What can hang from each mark:
j136: j625
j252: j83 j115 j684
j83: j252 j579
j624: j625
j721: j625
j790: j252
j115: j252
j80: j625
j684: j252 j625
j625: j624 j701 j721

Each row was made from one small tree. The marks that hang from a mark follow it in brackets, in the order of their numbers. Every link used is in the known rows. Write each row's tree.
Known rows:
j625(j701): [-22.0 -33.2   4.1  -7.4  -1.5  14.0  35.3  16.5   3.6  29.0 -23.3 -15.9
 -13.7  -8.7  37.7  39.4  10.6 -16.1   6.1  -2.8]
j136(j625(j701)): [-22.4 -25.0  -1.2  -4.0   3.2   3.2  35.1 -11.9  -0.8   4.8 -20.2 -21.9
 -15.4  -5.2  29.6  47.6   1.8  -0.8  23.4   6.3]
j721(j625(j701)): [-12.9 -33.0   4.3  -8.0   2.1  11.8  44.6  44.0   4.9  41.1 -11.2 -13.0
 -14.8 -25.9  32.5  14.6 -15.8 -15.7   3.3  -8.6]
j83(j252(j115 j684(j625(j701 j721))) j579): [ -9.6  16.5 -14.5   4.6   0.9  -5.3 -10.4  -2.3   0.7 -40.9   8.5  -0.4
 -13.2 -12.8  -5.7  -0.2  -8.9  15.0 -10.6  -7.9]
j252(j684(j625)): [ -6.1  -8.5   7.8 -14.0   1.3   8.4  -5.5  -2.6  -4.4  27.3 -19.3  -9.1
  -0.1  24.2   3.0  18.4   2.7   0.0  14.5  17.4]
j83(j252(j115 j684(j625(j624 j721))) j579): [ -0.3  14.9 -12.6   8.0  -1.2 -11.6 -12.7  -1.8   5.0 -39.7  10.1   0.1
  -8.0  -7.8  -2.7  -4.0 -15.2  17.0  -7.0  -2.8]
j790(j252): [ 27.4 -10.7   6.9  -5.6   1.1  33.3 -15.0  -7.3  16.7  24.3 -18.7  -9.9
  -2.2  22.8   3.4  29.2  13.9   7.4  -1.6 -25.6]
j80(j625(j624 j701 j721)): [-42.7   6.0   4.4  18.5  -9.6  -7.5  70.2  18.4  28.0  22.2 -25.4 -14.5
   0.7  -0.2  58.8  -3.0 -14.8 -27.3  20.9  47.2]
j80(j625(j624 j721)): [-25.5  -3.0   6.6  15.7 -10.0  -8.0  56.4  21.6  29.7  35.1 -28.7 -16.0
   6.3  17.8  44.1  -6.0 -14.1  -5.6  21.1  47.8]
j684(j252(j115) j625(j721)): [ 20.5   4.1  11.5  -2.6   7.6  -2.5 -19.1  14.3  -7.0  26.7 -21.0   7.1
  10.8  56.4   4.9 -16.4   1.2  -9.0   9.4 -36.3]
j83(j252 j579): [ -0.3 -19.9  -3.4   0.1  -5.5  -3.8  -1.4  30.7   9.8 -15.3  -8.0 -15.0
  -9.5 -17.9  13.1  36.9   1.0  38.5 -14.5 -34.5]
j624(j625(j701 j721)): [-12.8  -0.6  10.7   2.2   4.0   3.2  59.3  18.8   4.8  -3.8 -28.1 -25.8
 -13.8 -11.6  46.2  11.2 -10.1  -6.7  15.1  50.2]
j136(j625): [ -5.7 -31.7   1.2  -6.5   3.1   2.3  21.1  -9.1   0.9  17.4 -23.4 -23.7
  -9.8  13.2  15.3  44.3   2.4  20.7  23.7   6.1]
j684(j252(j83) j625(j624 j701 j721)): [  0.6  19.7  19.5  12.0  -2.4 -26.7   6.3  25.8   0.8 -16.5   1.5   9.3
  24.1   9.5  43.8 -16.5 -12.6 -39.7   9.0 -37.4]
j684(j252 j625): [ 16.1 -10.0  21.0 -10.6   3.2   0.2 -25.3  25.4  -9.3  34.0 -30.6   1.4
  12.7  43.3  16.2  16.7   8.3  -6.5  10.6 -54.8]
j790(j252(j115 j684(j625))): [ 26.8  15.7  -4.2  -5.2   7.1  35.1 -37.4 -42.2   5.8   6.1  -6.3   6.0
  -5.3  32.5 -26.8  -3.2   8.8  -5.8   1.9  -1.3]
j252(j83 j115 j684(j625(j721))): [  1.7  12.9 -11.5  -0.4   3.4  -0.4 -12.4 -26.8  -5.7 -16.7  18.5  12.7
   3.9  14.4 -41.9 -46.7   0.8   3.8  -2.6  35.9]
j684(j625(j701)): [ -9.1 -30.3  14.2  -9.2   0.8   3.9  22.8  18.0 -10.7  51.8 -23.2 -11.2
  -8.4   8.6  44.5  49.5   9.5 -36.6  23.3 -10.6]
j115(j252(j83(j579))): [ 14.1  -4.0  -0.4  -1.7  -5.3  -8.1  -5.2  12.5 -11.9   3.7   9.8   9.2
   1.4 -23.6 -29.5  14.9  13.6  34.9 -18.9 -13.0]
j790(j252(j83(j579) j115 j684(j625(j701)))): [ 16.3  27.5 -10.0   2.3   4.6  16.5 -38.1 -36.5   2.2 -31.7  26.9   9.4
   0.0  -9.0 -34.3 -18.8   6.8   0.1 -17.1 -11.0]
j80(j625(j624 j701)): [-42.3  -6.1   2.0  12.6 -10.2   0.8  56.6  11.2  22.4  25.5 -28.5 -10.7
  -4.0  -8.4  49.6   9.4  -7.0 -27.4  20.0  40.8]
j252(j115): [  9.7 -41.1  -8.9  -7.6   4.0  20.2   5.7  -5.2   1.5  41.7 -19.0  -4.3
 -14.4  24.7 -12.5   4.5  12.6  10.6   3.0  13.2]
j115(j252): [ 17.0 -12.4   4.4  -7.7  -2.6  11.8   2.2   5.1  -8.9  35.1 -21.7   6.5
  -6.8   9.0 -14.3  32.3  15.0  18.1   0.5  -3.9]

Write each row's tree:
[-10.6 -30.3   6.3   2.0  -1.5   0.6  53.7  42.4  11.6  31.8  -3.7 -10.5
  -9.8 -33.3  51.4   9.8 -29.9 -33.4  10.8   1.3]
j721(j625(j624 j701))
[  6.8 -28.9 -15.7   1.3   0.0  -7.3  -4.8   5.0  -2.8  -3.3  26.2   0.0
  -2.5 -21.3 -33.7 -19.5  10.7  34.2 -24.3   0.0]
j252(j83(j579) j115)
[-13.6  19.1 -14.8   4.0   3.3 -16.5  -7.9 -16.4 -10.6 -34.9  39.7   6.9
   1.7 -21.2 -31.2 -42.3  -4.3   4.5 -15.4  23.1]
j252(j83(j579) j115 j684(j625(j701 j721)))
[ -1.3   5.9 -15.3  -1.9   2.9 -12.1 -26.5 -18.8 -13.2 -23.4  35.5   8.6
   2.3 -14.6 -47.5 -35.7   1.9  19.6 -16.2  18.5]
j252(j83(j579) j115 j684(j625))
[ 22.0  20.7 -13.7   1.3   2.9  20.1 -42.1 -35.2  10.6 -34.2  24.5   6.3
   1.7  -4.5 -48.3 -26.3   7.7  25.4 -25.4  -6.7]
j790(j252(j83(j579) j115 j684))
[  8.3  -7.1   6.7  -3.6  -1.7  -9.8 -26.1  32.8   2.8 -14.8  -0.9  -0.9
  18.4   1.4 -11.6 -12.6   8.2  39.8 -25.5 -54.4]
j684(j252(j83(j579)))
[  8.4  15.8  -2.9  -5.4  -4.0   5.8 -13.6 -13.2  -9.3 -12.7   1.8  17.4
   2.6  -7.2 -46.4  -5.0  11.2  27.9 -12.0  13.1]
j115(j252(j83 j684))
[ -5.1   1.5 -21.5  -1.4   1.1  -5.2 -22.3 -18.6  -2.9 -36.0  33.8   5.1
   0.6 -21.2 -56.7 -44.7   2.6  40.4 -28.0  24.8]
j252(j83(j579) j115 j684)
[-11.7  13.6 -15.4   6.7   0.5 -19.4 -10.7 -22.0 -10.0 -39.3  43.0  11.8
   1.8 -32.6 -24.0 -37.2  -8.5  -7.8 -10.9  25.4]
j252(j83(j579) j115 j684(j625(j624 j701)))
[ 21.1  -1.2   6.0  -3.8   4.6  -2.6 -36.5   5.3 -13.0   5.0  -6.4  18.4
  13.5  32.1 -19.5 -23.4  10.7  -4.6  -1.8 -43.6]
j684(j252(j83 j115) j625)
[ -5.6   0.6   3.1  -7.6  -2.8  -4.1 -11.2  -5.2  -4.7  -8.8   6.8   1.5
   9.6   1.0 -18.9  -7.8   5.6   7.7   0.1  16.0]
j252(j83 j684(j625))
[ 25.7  25.6  -8.2   6.0   2.6   9.9 -40.1 -35.9   6.3 -30.3  29.2   9.9
   5.3  -3.8 -32.4 -23.0   0.2   2.4 -13.5  -6.3]
j790(j252(j83(j579) j115 j684(j625(j624))))
[-13.2  11.6 -16.7   0.0   3.0 -10.9 -17.2 -20.4 -14.8 -32.8  37.6   9.6
  -1.4 -27.3 -37.5 -34.0   1.4   4.4 -16.2  17.8]
j252(j83(j579) j115 j684(j625(j701)))
[ -6.9 -27.2  16.1   1.1  -3.0  -7.2  32.3  16.7  -4.2  42.0 -15.3  -8.7
  -3.3   1.4  63.8  44.5  -4.8 -54.3  30.7  -0.6]
j684(j625(j624 j701))
[ -5.2  12.3  -1.3   5.6  -5.0 -16.3  -5.2  16.5   8.5 -35.8   3.6  -9.5
  -1.3 -13.0  17.6  17.2 -15.8  19.9  -4.6 -12.9]
j83(j252(j684(j625(j624 j721))) j579)
[-19.0 -11.8  10.4  15.2  -6.2 -13.7  67.5  24.0  21.1  11.3  -7.6 -17.4
   0.5  -7.7  78.4  14.3 -21.2 -40.1  18.6  21.3]
j625(j624 j701 j721)
[ 19.6  20.7  -4.4   0.9   5.4  29.9 -26.1 -44.4   8.4  -4.8  -0.4   8.0
  -5.3  20.1 -10.0  -4.2   1.0 -25.0   5.5   3.6]
j790(j252(j115 j684(j625(j624 j701))))
[  3.3  30.6   2.2   3.3  -4.3  -8.7   1.1 -11.8 -11.7 -16.8   9.5  20.1
   5.6 -11.2 -18.8  -5.3  -0.5  -5.8   0.4  17.2]
j115(j252(j83 j684(j625(j624 j701 j721))))
[ 15.8  -2.8  17.5  -6.4   0.8  -8.0 -29.7  23.7  -9.5   8.7 -12.6   8.8
  20.0  27.4   1.3  -1.9  10.0  -0.9   0.5 -54.3]
j684(j252(j83) j625)
[ 11.4  19.0   7.1  -2.4  -1.7  -0.6  -1.3  -8.1 -10.4  14.5 -10.4  11.9
   1.8  13.9 -10.0  11.3  -1.9  -0.5  10.6  18.0]
j115(j252(j684(j625(j624 j721))))
[  0.4  30.9   0.4   0.2  -2.7 -14.1  -6.9  -2.4 -17.7 -18.3  19.1  14.1
   4.6 -23.5 -27.6  -1.1   3.2  14.0 -12.4   3.0]
j115(j252(j83(j579) j684(j625(j701 j721))))
[-17.7  -3.9   6.3 -12.0   1.2   9.0   3.4  -4.7  -5.7  18.0 -16.8  -8.1
  -4.2  11.5  12.8  19.7   2.3 -15.3  14.6  16.0]
j252(j684(j625(j701)))
[ 24.4  23.4  -8.9   1.0   4.3  15.7 -45.1 -35.2   3.1 -25.5  25.4   8.6
   2.9   0.2 -41.8 -20.4   7.0  10.9 -17.0 -11.4]
j790(j252(j83(j579) j115 j684(j625)))
[  4.1  11.1   4.3  10.4   1.1 -25.1 -17.4   9.3 -11.0 -24.0  18.2  18.2
  13.8  -9.8  14.7 -23.6  -7.2 -32.0  -3.2 -42.9]
j684(j252(j83(j579) j115) j625(j624 j701))
